What can hang from each mark
Q484: Q574
Q401: Q127 Q484 Q498 Q932
Q127: Q401 Q564
Q564: Q127 Q498 Q932
Q498: Q401 Q564
Q574: Q484
Q932: Q401 Q564

Every row comes from one small tree of marks. The marks that hang from a mark follow it in brackets, in the order of their numbers. Every link used is in the known rows. Which tree was each row made from?
Known rows
Q401{Q127{Q564{Q932}}}: .16	-.11	.30	.09	.08	-.45	-.15	-.16	-.23	-.12	-.27	-.15	-.10	-.13	.22	.24	.08	.01	.47
Q564{Q932}: .46	.17	.21	-.05	.02	-.26	-.12	-.46	.15	.01	-.27	-.09	-.07	-.02	.09	.22	.03	-.07	.36
Q498{Q401{Q127} Q564{Q932}}: .07	.09	.31	.33	-.13	-.27	.12	-.07	-.31	.13	-.33	-.38	.20	-.26	.10	.20	.24	-.23	-.15
Q401{Q932}: .41	-.03	.22	-.12	.18	-.26	.02	-.30	.27	-.08	-.17	-.09	-.09	-.15	.06	.28	-.11	.01	.46
Q498{Q401 Q564{Q932}}: .27	.15	.26	.24	-.26	-.20	.07	-.23	-.18	.16	-.26	-.33	.25	-.04	-.02	.16	.28	-.38	-.13
Q574{Q484}: .52	-.03	.13	-.45	.06	-.07	-.21	-.61	.48	-.20	-.32	-.06	-.09	-.23	.13	.24	-.20	-.07	.04
Q401{Q484}: .38	-.14	.19	-.22	.11	-.13	-.02	-.50	.12	-.09	-.24	.00	-.09	-.25	.25	.13	-.14	.04	.24
Q498{Q401{Q127 Q484{Q574} Q932} Q564}: -.05	-.36	.32	.15	.09	-.20	.20	.21	-.18	.09	-.26	-.24	.01	-.44	.48	.22	.13	-.03	.03
Q498{Q401}: .37	.00	.27	-.10	.02	-.14	.03	-.45	.09	-.04	-.28	-.10	.05	-.14	.09	.14	-.06	-.29	.00
Q498{Q401{Q484 Q932} Q564}: .16	-.18	.22	.20	-.13	-.14	.27	.02	-.30	.08	-.15	-.28	.20	-.25	.11	.20	.20	-.13	-.08
Q498{Q401{Q484} Q564{Q127 Q932}}: .04	.14	.24	.33	-.21	-.16	.19	-.04	-.64	.30	-.27	-.30	.28	-.25	.32	.14	.54	-.17	-.26
Q498{Q401{Q127{Q564} Q932}}: .04	-.31	.32	.17	.13	-.39	.10	.13	-.39	-.16	-.20	-.22	.00	-.23	.20	.28	.06	-.05	.26
Q932{Q401{Q484{Q574} Q498} Q564{Q127}}: .07	.01	.14	-.18	.40	-.43	-.14	.00	.36	.03	-.44	.37	-.35	-.19	.57	.12	.29	.19	.29
Q127{Q401 Q564}: .35	-.38	.22	-.16	.03	-.39	-.21	-.19	-.17	-.30	-.14	.02	.04	.02	.12	.18	-.07	-.26	.31
Q498{Q401{Q127 Q484} Q564}: -.02	-.24	.29	.17	-.05	-.14	.22	-.11	-.36	.02	-.30	-.28	.17	-.49	.26	.11	.10	-.12	-.26
Q932{Q401{Q498}}: .33	.04	.15	-.14	.28	-.36	-.10	-.28	.27	-.17	-.37	.07	-.18	-.10	.09	.18	-.03	.02	.36
Q564{Q127 Q498{Q401{Q484{Q574}}} Q932}: .09	.29	.33	.10	.00	-.20	-.02	.13	-.61	.25	-.36	-.08	.05	-.15	.67	.14	.50	-.08	.08
Q484{Q574}: .43	-.13	.28	-.40	.21	-.19	-.18	-.54	.61	-.07	-.29	.04	-.21	-.12	.31	.15	-.23	-.19	.42
Q127{Q401}: .46	-.14	.18	-.21	.09	-.26	-.13	-.34	.08	-.19	-.21	.03	.02	-.09	.11	.18	-.15	-.18	.19
Q401{Q932{Q564}}: .39	.08	.17	-.12	.16	-.36	-.03	-.26	.58	-.07	-.17	.09	-.12	-.06	-.02	.26	.00	.03	.38
Q564{Q127 Q498 Q932{Q401{Q484}}}: .16	.50	.15	.17	.13	-.35	-.04	-.05	-.49	.17	-.38	.04	-.10	-.10	.42	.15	.53	.20	.16

Write each row's tree
.13	.25	.28	.01	.26	-.46	-.01	.12	.17	-.11	-.22	-.01	-.06	-.24	.11	.27	.11	.19	.38 : Q401{Q127 Q932{Q564{Q498}}}
.23	.16	.17	.18	.00	-.47	-.18	-.01	-.53	-.07	-.30	.04	-.11	.13	.24	.15	.40	.09	.35 : Q127{Q564{Q498 Q932{Q401{Q484}}}}
.24	.01	.16	.13	.12	-.57	-.22	-.01	-.17	-.15	-.33	.01	-.16	.15	.10	.23	.26	.02	.55 : Q127{Q564{Q932{Q401{Q498}}}}
.34	.25	.12	.17	-.06	-.35	-.06	-.37	.18	.11	-.33	-.12	-.04	.04	-.04	.18	.26	-.18	.07 : Q498{Q564{Q932{Q401}}}
.23	.19	.19	-.07	.22	-.38	.03	-.17	.37	.06	-.19	.08	-.09	-.18	.15	.26	.20	.08	.31 : Q401{Q932{Q564{Q127}}}
.41	-.05	.13	-.07	.13	-.43	-.09	-.02	.31	-.16	-.12	.16	-.04	.01	.02	.27	.04	-.03	.28 : Q127{Q401{Q932{Q564}}}
.02	-.13	.37	.04	.11	-.43	-.22	.21	-.51	-.08	-.30	-.09	-.15	-.15	.62	.18	.22	.13	.56 : Q401{Q127{Q564{Q498 Q932}} Q484{Q574}}
-.04	-.24	.27	.30	.00	-.21	.31	.18	-.43	.05	-.22	-.33	.16	-.47	.24	.23	.17	.02	-.10 : Q498{Q401{Q127 Q484 Q932} Q564}
.22	-.06	.26	.16	-.10	-.19	.21	-.07	-.06	.07	-.15	-.33	.23	-.16	-.05	.23	.14	-.30	-.04 : Q498{Q401{Q932} Q564}
-.04	-.20	.30	.10	.10	-.33	-.05	.25	-.21	.05	-.36	-.24	-.04	-.37	.53	.21	.19	.12	.38 : Q401{Q127 Q484{Q574} Q498{Q564{Q932}}}
.09	-.21	.16	.14	.01	-.28	.16	.24	-.51	.08	-.09	-.16	.20	-.34	.31	.24	.31	.01	.04 : Q498{Q564{Q127{Q401{Q484 Q932}}}}
.27	.04	.19	-.09	.23	-.44	-.04	.07	.42	-.14	-.17	.05	-.07	-.10	.00	.29	.06	.12	.55 : Q401{Q498 Q932{Q564}}
.20	-.29	.22	.06	.03	-.43	-.08	.42	-.76	-.26	-.04	-.04	.10	-.02	.27	.25	.19	.06	.44 : Q127{Q401{Q484 Q932} Q564{Q498}}
.03	.03	.29	.19	-.14	-.15	.08	.01	-.40	.35	-.33	-.22	.14	-.22	.55	.13	.50	-.23	-.12 : Q498{Q401{Q484{Q574}} Q564{Q127 Q932}}
.15	-.05	.21	-.17	.28	-.32	-.02	-.04	.37	.11	-.23	.21	-.25	-.24	.55	.22	.21	.19	.39 : Q401{Q484{Q574} Q932{Q564{Q127}}}
.23	-.22	.11	.01	.17	-.44	-.04	.40	-.11	-.22	-.13	.17	-.01	-.11	.20	.27	.14	.24	.40 : Q127{Q401{Q484 Q498 Q932{Q564}}}
.14	.18	.18	.26	.07	-.42	-.01	-.22	.04	.08	-.40	-.16	-.10	-.18	.09	.21	.24	-.05	.05 : Q498{Q564{Q932{Q401{Q127}}}}
.13	.00	.16	.22	-.13	-.27	.02	.08	-.63	.16	-.20	-.16	.24	-.21	.35	.17	.46	-.08	-.07 : Q498{Q564{Q127{Q401{Q484}} Q932}}
